Each row was made from one small tree. The marks that hang from a mark follow it in brackets, in the order of their numbers. Every link used is in the known rows. Write each row's tree.
Known rows
K523(K743(K383(K888) K647(K903)) K994): [-13.5 -11.9   2.1   5.7 -28.8   4.2   5.3   1.8  21.3 -10.3  12.5  40.7
  -7.8   2.0 -16.9 -15.2  28.2 -10.2   9.7  -3.6 -20.3  -3.1  10.1   4.6
 -16.9]
K903(K647(K383 K743)): [  5.7  20.5 -16.5   1.8 -20.1 -13.6  14.3  -2.3  -0.7 -20.1  26.9 -19.2
 -12.0  -7.4 -17.1 -16.0  18.8  -4.7  -3.6  -9.8 -25.8   1.9  10.2   2.0
 -10.1]
K647(K383(K743) K994(K523 K903)): [  4.2  21.9 -20.5  10.7 -20.7 -11.6  29.4  -8.9  -6.5 -23.2  -4.3 -22.0
  -8.9 -12.4  -1.8 -10.5  20.2   3.0  -4.8   1.3 -22.7   5.2   2.5 -14.2
 -10.1]
K523(K743(K383(K647)) K994(K903)): [ -8.9 -17.5  -6.5   9.0 -34.4   0.2   6.8  -1.0  17.6 -11.3   2.7  47.2
  -5.6   2.8 -22.6  -9.4  31.1  -2.2  15.3  -0.6 -18.9   0.4   5.6  -3.8
 -19.9]
K903(K647(K383(K888)) K743(K994(K523))): [ -0.3  31.7  -6.1   2.5 -20.1 -21.9   2.0 -19.1   6.3 -15.1  23.1 -21.4
 -13.3   0.1 -17.5 -13.5  24.6   2.0   0.1  -6.4 -12.3  -1.8  13.0   5.2
 -24.9]
K903(K647): [  4.2   7.3 -14.4  -0.1 -24.8 -12.6  -4.1  -2.4   3.7 -13.5  28.7  -8.1
 -10.1  -5.6 -13.8  -9.0  15.1  -5.9   4.2  -5.7 -20.3  -2.5  14.6   3.2
  -8.3]
K994(K903): [ -1.9   2.9 -21.5   5.0 -31.4  -9.7   3.3  -5.1   9.1 -14.8  10.3  11.2
  -8.8  -4.3  -9.3  -3.2  20.6   2.1  10.1  -3.6 -17.1   3.7  10.2  -4.5
 -12.3]
K647(K383(K888) K743 K903 K994(K523)): [  3.3  42.5 -14.3   5.6 -11.8  -3.6  20.5  -2.0  -6.5 -17.9  -4.3 -57.7
 -13.3  -6.0  -0.9 -21.8  11.3  -0.6 -22.1   0.9 -23.5  11.1   3.6   4.8
 -11.7]
K903(K647 K743(K383 K994(K523))): [  5.0  34.0 -12.6   4.3 -24.3 -23.2   7.3 -15.7   7.9  -9.3  25.6 -18.7
 -11.1  -8.9 -16.7 -13.0  15.1  -0.1   7.6  -9.8 -14.2  -8.7  15.2   4.6
 -19.6]
K743(K383(K888) K647(K994(K523)) K903): [ -6.5  26.7  -1.6   6.1 -23.9 -12.9  18.6  -6.5  19.8 -18.2  27.3  -9.4
  -9.3 -10.8  -4.8 -18.7  18.2   7.0   5.6 -10.6 -22.1  -2.9   5.4   1.4
 -14.7]
K903(K743(K383)): [  2.6  13.1 -12.3   7.7 -26.0 -13.4   3.4  -1.0  13.9 -15.0  24.0  10.7
  -8.1  -7.8 -13.7 -12.3  15.4   2.4   4.2 -12.3 -17.9  -3.5  10.8   3.4
 -10.8]
K743(K903(K647(K383)) K994(K523)): [ -1.1  25.7  -2.7   4.5 -24.5 -13.1  -3.9 -16.0   4.9  -1.7  17.9 -22.8
  -9.2  -1.7  -9.7  -6.5  16.0   0.5  16.4  -0.8 -13.1   2.5   8.4  -6.0
 -21.6]
K903(K647(K383 K994) K743): [  8.1  38.8 -15.8   2.2 -21.8 -17.3  11.3  -8.9   4.4 -19.9  24.3 -38.3
 -12.7 -11.5 -18.3 -12.4  16.1  -1.4  -5.2  -5.3 -10.7  -3.3  12.0   4.9
 -17.2]
K903(K743): [  0.8  11.2 -10.3   5.2 -27.7  -9.3  -7.6  -1.4  10.3 -12.0  20.0   5.6
  -9.6   0.9 -13.6  -7.0  10.6  -2.0   4.0  -9.2 -12.1  -1.4  13.3   5.4
 -12.3]
K523(K743(K383 K903) K994): [ -8.5 -15.4   4.0   8.3 -32.9   6.3  -5.0   7.0  18.2  -4.4  14.2  37.4
  -4.9   3.4 -17.4  -7.8  27.4  -4.8  20.0  -1.4 -17.5   1.7   7.6  -1.1
 -17.9]
K903(K647(K383) K743): [  3.8  25.8 -15.2   2.5 -22.3 -18.2   5.9  -9.2   7.3 -18.6  30.0 -10.6
 -11.6  -7.9 -21.0 -13.9  21.0  -3.5  -1.8  -9.9 -13.0  -0.1  13.2   4.3
 -16.8]
K888(K383(K647(K903))): [ -1.0  -9.0  -3.5   2.6 -25.2   1.1 -17.3   0.9  10.4  -9.6   6.7  23.8
  -8.8  11.5 -12.6 -13.9   5.9  -0.7   1.6   2.7 -14.8  11.1   5.2   2.7
  -6.4]
K888(K383(K743(K647 K994))): [ -0.8  -5.5  -0.3   3.8 -27.2  -1.7  -4.7  -1.2   8.8 -12.8  13.1  19.8
 -11.2  10.1  -7.1  -8.6   8.5  -3.6  10.8  -1.4 -17.6   0.9   9.2  -3.2
  -5.8]
K523(K743(K383 K647(K903))): [ -5.8  -2.3  -9.9   7.3 -29.9   2.1  13.6   1.2  19.2 -17.7   9.5  19.4
  -7.7  -6.6 -11.5 -15.1  22.0 -11.2   9.3  -8.6 -24.2  -7.2   8.5  -0.2
  -4.8]
K743(K383 K647 K903): [ -4.4  16.2  -8.3   7.2 -28.0 -11.5  17.6  -2.9  23.9 -14.5  35.1  17.6
  -6.8 -15.9 -11.5 -16.4  15.4  -0.4  14.7 -15.7 -22.6  -3.8   6.3  -3.8
  -9.7]
K994(K523(K743) K903): [ -9.1  -3.3 -16.8   8.5 -33.3  -4.5   6.6 -10.0   2.5 -12.1 -10.0  17.5
  -7.6   6.8  -7.0  -5.1  26.7  -1.0  12.7  -2.5 -17.4   6.8  10.6  -5.0
 -15.9]
K888(K383(K647(K994))): [  1.4  -6.8   0.0   3.0 -26.4  -0.7 -12.3   0.7   8.0 -14.0   6.5  10.9
  -9.2  12.4 -12.2 -11.5   7.0   5.1   2.6   3.5 -15.6   6.5   3.7   1.9
  -7.3]
K523(K743 K994(K903)): [-10.8 -18.6  -5.2   6.1 -36.3   5.4  -3.9   1.0  12.4  -7.3   0.2  37.8
  -7.4   9.6 -18.2  -1.5  28.9  -7.1  17.9   2.4 -13.0   2.9  11.1  -1.3
 -21.0]
K743(K383(K888) K903(K647)): [ -0.2  14.2  -5.2   2.7 -23.1 -14.3  -2.9  -0.4  19.8 -16.4  40.7  -4.8
  -8.7 -10.1 -10.9 -16.1  27.2   7.3   5.9  -8.6 -23.0   2.4   8.2   3.0
 -13.6]
K994(K523(K743(K647(K383(K888)) K903))): [-12.9  -3.3   0.4   7.6 -27.0  -1.9   2.4  -7.0   7.1 -13.6   4.3  18.1
  -7.8  10.0  -7.4 -12.6  25.5  -3.3   8.6  -6.7 -21.0   5.3   8.2  -0.9
 -14.1]
K994(K523 K903(K743(K647))): [ -8.4  20.7 -21.1   7.6 -31.1 -16.4  14.7 -17.8   5.4 -11.4   3.2  14.8
 -10.0   0.8 -10.4  -8.3  16.1   0.0   8.7 -10.2 -10.8   4.9  13.8  -1.5
 -20.9]
K888(K383): [ -1.7 -14.2  -0.8   2.8 -27.3   0.2 -16.2   4.2   7.5 -10.8  12.6  24.8
  -8.8  11.9  -8.2  -8.8  14.1   3.1   9.4   0.4 -17.1   9.0   9.1   2.3
  -6.4]
K888(K383(K743(K903))): [  0.8  -9.1  -1.3   4.2 -27.2   2.1 -15.0   6.6   7.8 -11.3  15.4  20.1
  -9.5  11.1  -6.2  -7.7   9.9  -2.1   9.0   0.0 -15.9  10.5   8.3  -2.4
  -4.7]
K743(K903(K647(K383))): [  1.0  15.3  -9.0   2.6 -25.1  -8.8  -4.7  -2.4  10.1 -11.4  30.8  -9.0
  -8.7  -6.7 -13.4  -9.3  18.6  -2.3   8.5  -5.0 -15.6   6.5   8.5  -2.0
 -13.5]

Write each row's tree
[ -4.7   7.1  -1.9   3.5 -22.6 -12.1  -4.4  -9.9   9.5 -19.7   9.6  -4.8
 -13.1  16.2 -14.2 -14.9  15.8   7.3  -6.5  -5.5 -23.6   2.4   3.4   5.9
 -18.0]  K383(K647(K743(K994(K523 K903))) K888)
[ -2.3  10.1  -2.2   8.0 -18.8 -16.0   1.1 -14.8  12.6  -9.7   8.8   1.8
  -7.6  -2.8  -7.1 -19.2  17.7   8.4   1.3  -2.0 -27.2  -3.7   2.3  -1.7
 -14.2]  K743(K383(K647(K903) K888) K994(K523))
[  1.9  13.5 -26.3   3.8 -27.1 -15.6  15.0  -9.4   5.7 -20.9  17.5  -0.9
 -10.5 -11.2 -13.6  -7.9  26.1  -1.4   4.3  -4.6 -19.0   3.8  10.2  -7.5
 -13.4]  K994(K903(K647(K383(K743))))
[  4.4  27.5  -7.0   5.2 -16.3  -7.1  20.3   2.4  -0.6 -28.5  10.1 -46.4
 -13.6  -2.6  -6.9 -16.7  20.4   8.0 -14.6  -3.9 -27.8   2.9   1.8   3.9
 -11.4]  K647(K383(K888) K743 K994)
[ -9.8  17.8  -8.0   4.8 -26.7 -16.3  19.6 -21.4  18.5 -20.1  14.5   4.7
 -12.2  -4.7 -11.9  -9.6  27.8   3.6  11.7  -5.9 -18.7  -6.6   5.9  -6.6
 -21.7]  K743(K647(K383(K888)) K994(K903))
[  6.4  14.8 -12.5   5.1 -24.2  -6.7   0.4   1.3   0.4 -12.5  20.5 -17.3
  -9.9  -4.6  -4.7  -6.4   5.7  -9.5   3.0  -3.9 -18.9   1.1  10.9  -5.6
  -5.6]  K383(K743(K903(K647(K994(K523)))))
[  1.1  20.7  -8.0   9.1 -25.6 -16.4   3.9 -10.6  10.6  -7.9  15.2   0.7
  -8.4  -4.4 -11.0 -10.6  13.6   4.4   9.7  -9.3 -16.3  -6.6  10.7   0.8
 -16.3]  K903(K743(K383 K994(K523)))
[ -1.1  -3.3  -1.5   3.8 -26.0   4.8 -12.1  -0.6   6.4 -10.0  -5.2   6.9
  -9.2  13.7 -10.2 -13.6   5.9  -1.1   0.6   6.5 -13.1   9.5   4.4   2.7
  -7.9]  K888(K383(K647(K903 K994(K523(K743)))))
[ -1.7  12.8  -3.1   6.9 -15.8 -10.3  10.8  -6.5  -2.0 -22.8   4.3 -23.3
  -9.1  -2.5  -1.7 -15.0  26.6  11.0  -9.5   1.6 -25.3   5.3   2.3  -2.0
 -12.7]  K647(K383(K888) K994(K523))
[ -1.1  -7.2  -4.5   6.6 -20.9 -14.4   1.3  -1.0  17.6 -22.8  25.2  22.3
  -6.8  -4.5 -12.4 -20.1  24.2  10.3  -3.2  -9.0 -32.0  -1.7   2.0   1.0
  -6.9]  K743(K383(K647 K888))
[ -7.5 -22.5   1.3   8.4 -31.0   4.1  -0.4   6.8  13.8  -7.9   9.9  43.5
  -5.0   2.9 -17.2  -9.4  28.6  -5.2  15.6  -1.8 -22.5  -2.2   8.8  -0.2
 -14.1]  K523(K743(K383) K994)
[ -2.1  -5.0  -1.3   3.8 -27.9   0.8  -6.8   3.4  11.0 -13.2  18.5  24.0
 -10.4   9.6  -7.6  -9.7   8.5  -4.6   9.9  -3.4 -15.6   7.3   8.9  -2.2
  -5.5]  K888(K383(K743(K647 K903)))
[  2.0   0.0  -3.7   2.4 -24.8   1.8 -13.4   0.9   8.5 -10.7   2.9   3.7
  -9.6   9.0 -10.7 -13.0   2.9   0.6  -0.6   6.0 -13.1   8.9   4.2   2.8
  -6.8]  K888(K383(K647(K903 K994)))
[  1.2  11.6  -3.9   5.1 -17.3  -8.4   8.2  -1.7   5.1 -26.4  12.3 -25.3
 -10.0  -6.1  -4.8 -13.0  27.3  10.4  -9.0   2.0 -24.3   1.8   1.6  -1.1
 -10.7]  K647(K383(K888) K994)
[ -5.7   1.6  -2.5   4.0 -24.8  -8.0  -4.4  -9.4  10.2 -23.6   0.4  -7.4
 -11.0  12.6 -10.8 -12.9  21.3   8.7  -8.0   1.7 -19.3   2.3   2.4   4.0
 -16.8]  K383(K647(K994(K523(K743) K903)) K888)
[  3.7  28.9 -19.4   7.7 -24.4 -12.0  22.2  -8.5   5.4 -23.4   4.3 -26.5
  -9.9 -13.6  -9.9  -8.7  22.9   7.5  -2.1   0.2 -14.5   2.0   3.4  -6.4
 -16.1]  K647(K383 K994(K903(K743)))
[ -0.3   3.7  -0.2   6.4 -22.3 -14.9  -0.5  -6.4  16.8 -14.6  22.0   0.8
  -8.6  -6.1  -5.5 -12.0  26.2  11.9   9.7  -4.3 -28.8  -9.4   5.7  -0.9
 -12.2]  K743(K383(K888) K994)
[ -7.7  -4.6  -0.2   5.6 -33.5   1.9   2.4  -5.7  16.2 -14.2   4.9   9.5
 -10.1   6.7 -12.3  -4.8  20.4  -9.8  18.3  -4.7 -18.7 -12.7   9.6  -0.8
 -11.7]  K523(K743(K647 K994))
[  3.8  16.8 -10.1   1.5 -23.1 -11.5   5.4  -4.8   1.0 -17.3  16.8 -31.5
 -10.9  -4.9  -9.1 -12.4  19.7  -0.5  -0.5  -2.0 -21.7  -4.5  12.3   4.8
 -11.2]  K903(K647(K994(K523(K743(K383(K888))))))
[ -2.2  14.2   3.9   6.2 -24.8 -11.8  -7.1  -6.1  23.0  -9.4  28.3  -8.3
  -8.3  -5.4  -6.0  -9.8  24.2  12.0  15.8  -3.7 -21.2  -3.6   4.2  -2.1
 -17.5]  K743(K383(K888) K903 K994)
[  3.1   7.1 -11.4   1.4 -18.2 -15.1   4.7  -4.1   3.8 -24.3  30.4  -7.1
 -11.3  -6.5 -12.7 -14.9  27.0  -3.1  -5.6  -5.9 -26.0   1.4   9.9  -1.1
  -9.0]  K903(K647(K383(K743 K888)))
[  0.7  11.4  -5.6   6.6 -27.5   0.3   0.9  -0.5  -0.8 -10.6  -2.3 -26.7
  -8.4   1.9  -2.2  -5.3  10.8  -0.4   5.6   2.3 -16.5  -0.9   7.9  -0.2
 -10.0]  K647(K994(K523(K743(K903))))
[-15.3 -11.4  -5.5   6.9 -34.7   2.0  14.4  -5.5  16.4 -13.3   3.7  45.5
  -8.1   4.4 -21.6  -7.5  33.3  -9.1  16.8  -2.3 -14.6   1.1   8.9  -4.2
 -22.9]  K523(K743(K647(K383)) K994(K903))
[ -5.0   6.9 -11.0   2.9 -28.7 -13.6   0.2  -6.1  12.2  -7.9  23.1  22.8
  -9.8  -1.7 -20.2  -8.1  24.3   0.9   8.6  -3.2 -11.5   3.7  14.4   3.8
 -25.8]  K523(K994(K903(K647 K743(K383(K888)))))
[  3.8  24.0  -9.4   2.2 -24.7  -8.2  -0.9  -2.1   8.1 -12.4  27.0 -28.2
  -9.4  -9.2 -11.5  -8.3  15.5  -0.9   6.2  -1.7 -13.9   4.2   7.6  -1.8
 -14.0]  K743(K903(K647(K383 K994)))
[  1.2  19.7 -24.2   1.8 -28.0 -16.3  13.5  -6.6   8.6 -20.4  20.8 -10.7
 -12.5  -7.1 -13.8 -10.5  24.4   2.5   3.2  -8.0 -21.0   2.3  12.1   1.9
 -15.9]  K994(K903(K647(K743(K383(K888)))))
[  4.5   4.9 -15.1   7.1 -27.3  -8.8   3.0  -4.5   4.8 -13.5  10.9  -1.4
 -10.2  -3.3  -4.6  -1.6  11.0  -5.8   9.2  -2.1 -21.0  -5.4   9.5 -10.5
  -7.0]  K383(K743(K994(K903)))
[  0.5  -2.7  -7.4   3.8 -17.6  -5.3 -11.7   0.0  11.5 -21.7  14.8   6.8
 -11.2   5.5  -8.5 -17.0   9.1  -7.6 -17.5  -1.4 -24.1   3.8   4.2   0.9
  -4.0]  K383(K647(K903) K743 K888)
[  5.8  -1.4  -7.6   7.5 -23.9  -9.1  -2.0  -5.8   6.8 -15.3  11.1   7.4
  -9.2   2.5 -12.5  -8.3   2.0  -7.0   1.1  -2.7 -23.6  -7.4   2.9  -9.4
  -4.5]  K383(K647 K743(K994))
[ -5.9  -1.3  -4.6   6.6 -29.8   3.1  14.6  -1.2  12.9 -22.9   4.0   3.6
  -9.3   0.3 -12.1 -10.4  24.6  -7.8   7.6  -4.8 -21.2  -7.3   6.3  -1.9
  -8.4]  K523(K743(K647(K383 K994)))
[ -0.2  -0.5  -8.4   5.9 -19.3 -11.8   0.2  -0.6  18.0 -19.7  21.4  15.5
  -7.0  -7.8 -10.9 -21.7  20.2   5.8  -6.6  -6.4 -29.8   0.6   2.4   1.9
  -6.1]  K743(K383(K647(K903) K888))
[  5.4  26.6 -11.6   5.3 -24.4 -13.4   8.9  -2.1  10.4 -10.7  29.8 -21.9
  -7.2 -17.0  -8.9 -14.0  15.7   3.9   8.7  -6.4 -20.7   0.1   7.7  -1.8
 -11.5]  K743(K383 K903(K647(K994(K523))))
[ 10.1  37.8 -12.9   6.5 -24.7  -5.0  18.8   7.6   4.4 -15.3  15.9 -49.6
 -11.0 -11.0  -6.2 -12.5   3.3   3.8   0.4  -7.0 -23.1  -2.2   4.8   2.9
  -8.3]  K647(K743(K383 K903) K994)
[  1.1  -1.3  -5.8   3.8 -26.9  -5.2  -6.3  -4.7   2.4 -10.5   7.6  10.5
 -11.2  10.3  -6.8  -7.2  12.8  -1.0  10.4   2.1 -15.9   6.0  10.5  -4.1
  -9.8]  K888(K383(K743(K994(K523 K903(K647)))))
[ -0.8   2.5  -3.9   4.3 -27.9  -4.4  -7.6  -5.5   6.9 -13.0   0.6  10.6
 -10.1  13.7 -13.0 -11.5   8.2   6.6   2.8   2.5 -10.5   9.2   5.1   2.2
 -13.4]  K888(K383(K647(K994(K523 K903(K743)))))
[ -4.9  -6.3  -6.2   6.3 -35.0   2.0  -3.8  -5.0  13.4 -12.7  -2.2   4.1
  -9.3   7.1 -11.1  -0.4  25.7  -3.8  18.9   1.0 -16.4  -6.6   9.0  -3.4
 -14.1]  K523(K743(K994(K903)))
[ -1.7   2.8  -3.9   3.5 -32.6   4.9  -8.0   3.1  12.2 -13.5  11.4 -13.4
  -9.5   3.9 -12.3  -4.2  21.0  -8.0  12.6  -0.7 -13.9  -1.6  10.1   1.9
 -11.8]  K523(K743(K903(K647(K994))))
[  1.8 -15.6  -2.2   4.7 -25.5  -1.1 -11.7   2.8   7.3 -16.3  10.3  29.9
  -9.3  13.7 -11.8 -12.4   7.1  -1.6   1.7  -0.4 -19.8   7.7   4.5  -2.7
  -2.9]  K888(K383(K647 K743))
[ -0.3  11.2  -7.5   6.4 -24.2 -14.4  -1.2  -1.5  16.7 -18.0  26.5   9.4
  -9.4  -3.6 -12.5 -13.9  20.9   5.9   0.3 -11.8 -18.7  -2.3  10.6   6.9
 -13.0]  K903(K743(K383(K888)))
[ -6.0  -3.1   5.2   7.1 -31.0   1.4  -7.4  -1.0  22.5 -13.8  11.7   2.1
  -8.3   4.5  -9.4  -7.5  31.2   2.5  17.7  -2.0 -20.6  -5.4   5.3  -0.4
 -15.0]  K523(K743(K383(K888) K903 K994))
